Each row was made from one small tree. Brackets hold a mark, then the marks that hang from it, in alphabetical order. Every link used is in the known rows. Write each row's tree.
Known rows
[bomaro kilel]: [-0.052  0.850  2.492 -0.515  0.510  0.872  0.086 -2.680 -1.955  0.218
  0.941 -1.060  3.142  5.802  0.517 -0.230 -3.831  1.247 -0.630  3.005]
[kilel lipor]: [-2.134  2.097 -0.314  0.863 -1.608  0.533  2.314  0.270  0.251  1.341
  1.951 -1.361  3.425  4.052  0.812 -0.251 -4.178  0.049 -1.256  2.341]
[goso [kilel getom [lora bomaro] mesi]]: [ 1.538 -2.119 -2.538 -1.349  0.671 -0.927 -0.742 -2.606 -0.884 -2.857
 -1.501  1.754  1.718 -3.581  0.173  0.481  1.528  1.794  1.681 -3.700]
[goso [kilel getom lipor [lora zekeb] mesi silin]]: [-2.334 -0.940 -1.162 -2.132 -2.652 -0.311 -0.942 -1.230  4.373 -0.428
 -2.674  2.856 -0.247 -3.615  0.651  1.911  4.156  0.520 -0.049 -4.242]
[lora tusi]: [ 0.501  1.434  0.202  1.445 -0.048 -0.005  0.734  0.239 -2.336  1.943
 -1.321 -3.463  2.808  2.485 -1.062  0.599 -4.722  0.340  0.192  2.981]
[tusi lora]: [-1.215  4.252 -1.219  0.250  0.507  0.890  2.556  1.684 -1.295  0.207
  1.822 -2.363  6.106  5.942 -0.447 -0.128 -4.110  1.838  2.022  2.411]
[bomaro [tusi lora]]: [-1.514  4.344  0.052  0.402 -0.197  0.864  3.402  2.607 -1.018  1.544
  1.302 -4.405  2.803  4.908 -0.293  0.286 -1.408  1.398  0.167  2.612]
[tusi [lora [bomaro [kilel lipor mesi]]]]: [-0.425  1.658 -2.482 -0.127  2.519  0.853  0.894 -0.877 -0.747  0.598
  1.146  1.196  0.341  2.720  1.161 -1.137  0.759 -0.196 -1.222  0.590]
[kilel getom [lora [bomaro bipapes tusi] zekeb] mesi silin]: [ 2.582 -2.119  0.983  0.088  0.410 -0.890 -1.301  3.460  0.822 -2.130
 -0.916  0.724 -4.780 -7.353 -0.552  1.495  3.405 -0.874  1.057 -0.261]
[goso [kilel getom]]: [-1.525 -0.867  0.894 -0.436 -2.287 -1.123  0.302 -2.655  0.055 -0.561
  0.279 -0.534  4.456  2.487 -0.606  0.238 -2.532  1.953  0.998 -1.657]
[zekeb [lora [bomaro bipapes kilel] tusi]]: [ 4.681  1.695  2.365  0.047  1.720 -0.946 -0.374  0.615 -4.690 -2.573
  0.256  1.037 -1.558  3.576 -0.240 -2.734 -1.686  0.063 -0.162  0.815]
[kilel lora]: [ 0.281  2.578 -0.160 -1.063  0.270  1.208  1.975  0.421 -1.891 -1.948
  0.239 -1.536  4.750  3.099  0.731  0.646 -2.594  2.328  1.359  1.140]
[goso [kilel lipor silin]]: [-2.965  0.226 -0.261  0.063 -3.068  0.763  0.972 -3.773  1.153  3.056
 -0.044  2.132  1.659  4.286  0.798  1.904 -1.056 -0.620 -1.716  0.091]
[bomaro bipapes kilel]: [ 0.545  1.429  5.261 -0.897  0.461  1.154 -0.095 -0.173 -3.212 -2.062
  0.593  0.717  1.246  6.320  0.709  0.213 -3.382  0.933 -0.985  2.840]
[bomaro [kilel silin] tusi]: [-0.690 -0.235  3.062 -0.044 -0.500  1.990  0.688 -3.391 -0.196  3.102
 -0.401 -1.388 -1.778  5.029  0.302  2.507  0.198 -0.591 -2.889  2.822]
[kilel lipor [lora [bomaro bipapes] tusi zekeb] mesi silin]: [ 2.336 -0.125 -0.813  0.489  1.362 -0.341 -1.711  3.448 -0.770 -0.510
 -2.839  2.283 -4.852 -6.122  0.417  0.808  2.071 -2.299  0.088  0.700]
[tusi [lora kilel]]: [-1.334  2.594 -1.381 -0.293  1.171  2.322  1.354  0.305 -1.891  0.289
  3.080 -0.960  4.856  5.055  0.277 -1.035 -2.335  1.238  2.063  1.220]
[zekeb [lora [bomaro bipapes [kilel getom mesi silin]] tusi]]: [ 4.187 -0.957  0.624  0.183  1.021  0.255 -0.810 -0.887 -0.622 -1.643
 -2.370  3.648 -4.784  0.078 -1.419  1.170  2.174 -1.029 -0.985 -2.797]
[tusi [lora [bomaro [kilel getom silin]] zekeb]]: [ 0.142 -1.610 -0.577  0.091  2.098 -1.890 -1.767 -0.941  1.023 -0.750
  2.937  0.716  1.535 -0.585 -1.330 -2.018  0.240  0.306  3.730  0.063]
[kilel mesi silin]: [ 0.411  0.526 -1.401  1.148 -0.636  2.392  0.476 -1.814  0.753  3.945
 -1.387  0.202  1.957  1.975 -0.281  4.109 -3.754 -1.088 -0.739  3.803]

Which tree is each row?
[-2.072  1.530  2.636 -0.478 -0.167  1.764  2.237  3.571 -1.020 -2.800
  2.347 -1.431 -0.651  2.975 -0.352 -0.160  2.276  1.304  0.506 -2.461]  [bomaro bipapes [tusi [lora [kilel getom]]]]
[ 1.826 -2.609 -2.932  1.867  1.673 -1.011 -3.254  0.698 -0.749  3.554
  0.329 -0.520 -2.393 -6.752  0.628 -3.175 -0.854 -3.077 -0.179  2.692]  [lora bomaro [kilel lipor mesi] tusi zekeb]
[-2.006 -1.145 -1.188  0.060  1.041 -1.809 -0.563 -0.611  2.681 -0.615
  3.463  1.524 -0.011 -0.374 -0.391 -2.580  2.079 -0.467  1.723 -1.567]  [tusi [lora [bomaro [kilel getom lipor silin]] zekeb]]
[ 0.644 -2.444  3.345  0.647  0.939 -3.331 -2.557  2.283 -0.962 -2.843
  0.805  0.292 -3.580 -3.236 -0.418 -3.852  0.467 -0.896 -0.005 -1.078]  [lora [bomaro bipapes [kilel getom lipor]] tusi zekeb]
[-3.100 -0.432 -1.763 -2.011 -2.512  1.599  1.489 -3.224  3.399 -0.828
 -3.249  3.586 -0.222 -0.117  0.704  3.985  4.743  0.879 -1.510 -6.042]  [goso [kilel getom lipor lora mesi silin]]
[-1.838 -0.083  2.272 -2.375 -0.805 -0.148  0.155  1.270  3.364 -1.747
 -1.843 -1.533 -3.609 -2.868  1.294 -0.224  5.877  1.252 -2.849 -2.953]  [bomaro [kilel getom lipor [lora zekeb] mesi] tusi]
[-2.401  0.288 -1.476  0.657 -2.033  0.713  1.980  0.251  3.006  0.623
 -0.036 -0.660  1.799  0.367  0.007  1.375 -1.770  0.138 -1.866 -1.095]  [kilel getom lipor mesi]
[ 3.290  1.961 -1.489  1.295 -0.472 -1.178  2.200  1.046 -1.469  1.007
  3.187 -2.738  0.847  1.670 -0.080 -2.606 -2.753 -0.111 -0.167  3.009]  [zekeb [lora [bomaro tusi]]]
[ 2.461  1.296 -2.626  0.485 -0.334  3.323  0.134 -1.889  0.194  3.613
 -2.137  1.332 -1.020  1.704 -0.382  1.946 -0.112 -1.547 -1.118  0.245]  [zekeb [lora [kilel mesi silin] tusi]]
[-3.026  1.555 -0.600 -1.181 -1.336  0.444  3.302  0.884  1.714 -3.724
  0.936 -0.679  3.041  1.599  0.664  0.184  0.615  2.320  0.020 -4.044]  [kilel getom lipor lora]
[ 3.006 -1.343  5.203  0.348  1.253 -2.351 -2.660  2.052 -3.283 -0.670
  2.254 -1.327 -3.237 -1.106  0.575 -3.236 -1.468 -0.862 -0.090  5.183]  [lora [bomaro bipapes kilel tusi] zekeb]
[-3.149 -1.492 -1.338 -0.032 -3.384  0.960  0.702 -3.812  3.819  2.302
 -2.130  2.915  0.125  0.670 -0.105  3.531  1.340 -0.656 -2.295 -3.303]  [goso [kilel getom lipor mesi silin]]
[ 1.898 -1.639 -1.279 -0.221  1.331 -3.116 -1.221  1.744 -0.317 -3.841
  2.658 -1.397  3.430 -5.092 -0.475 -3.105 -1.732  1.596  4.547 -0.220]  [kilel getom [lora bomaro zekeb]]
[-1.311  3.051 -0.817 -0.495 -0.017  0.872  2.606  1.121 -1.102 -0.938
 -2.034 -1.908  1.211  1.789  0.700  0.556  0.401  1.177 -0.852 -1.366]  [kilel lipor [lora tusi]]
[-2.834 -0.576 -0.805 -0.447 -2.970 -0.176  0.728 -2.163  2.583  0.766
 -1.530  1.106  1.549  0.814  0.298  1.298  0.054  0.665 -1.901 -3.059]  [goso [kilel getom lipor mesi]]
[ 0.477  1.169  4.010 -2.297  0.638 -0.348 -0.580  0.826 -1.094 -1.227
 -0.244 -3.170 -0.544  0.610  1.279 -1.401  1.644  1.964 -0.278  2.079]  [bomaro [kilel [lora zekeb]] tusi]
[ 2.467 -3.064  2.181  1.635  0.620 -0.259 -2.979  1.461 -1.969  1.724
  3.334  0.562 -4.166 -3.695  0.291 -1.675 -0.462 -3.091  0.859  4.607]  [lora [bomaro bipapes tusi] [kilel silin] zekeb]
[-3.558  0.731  0.569 -0.764 -1.072  0.582  0.759  0.974  5.193  2.175
 -1.067 -0.587 -3.821  0.055 -0.193  1.259  5.553 -0.459 -2.427 -1.854]  [bomaro [kilel getom lipor mesi silin] [tusi [lora zekeb]]]
[-0.257 -0.758 -4.712  1.082  1.595  0.778 -1.655  0.461  1.608  3.518
  2.879  2.362 -0.658 -3.241  0.767 -1.588  1.079 -2.770  1.310  1.929]  [tusi [lora bomaro [kilel lipor mesi silin] zekeb]]
[ 2.781 -3.396 -0.198  1.385  2.102  0.478 -2.070  0.679 -2.898 -1.369
 -0.686  1.113 -2.938 -4.520 -1.059 -0.131 -0.114 -1.447  0.440 -1.285]  [lora [bomaro bipapes] [kilel getom mesi] tusi]
[ 3.202 -1.076 -0.965  2.388  1.744 -3.369 -2.612  1.732 -2.630  2.054
  0.954 -3.367  1.706 -4.034 -1.159 -3.304 -5.378 -0.989  2.853  5.301]  [lora bomaro tusi zekeb]
[ 0.556 -4.073 -1.067  1.264  0.882 -1.641 -3.112 -1.880  2.425  2.329
 -1.951  1.210 -4.704 -5.519 -0.877 -0.373  2.279 -2.639 -1.236 -0.825]  [lora [bomaro [kilel getom lipor mesi silin]] tusi zekeb]
[-1.799 -1.137 -1.235 -1.458 -2.072 -0.639 -1.307 -0.779  3.370  0.374
 -5.419  1.536 -2.434 -5.057 -0.317  2.276  5.373  0.176 -0.383 -5.179]  [goso [kilel getom lipor [lora tusi zekeb] mesi silin]]
[ 1.956 -1.409  0.163  0.468  1.550 -0.084  0.299  1.050 -2.434 -4.190
 -1.530  1.495 -1.887 -2.561 -1.486  1.827  1.812  0.107  2.039 -3.325]  [kilel getom [lora [bomaro bipapes] tusi] silin]
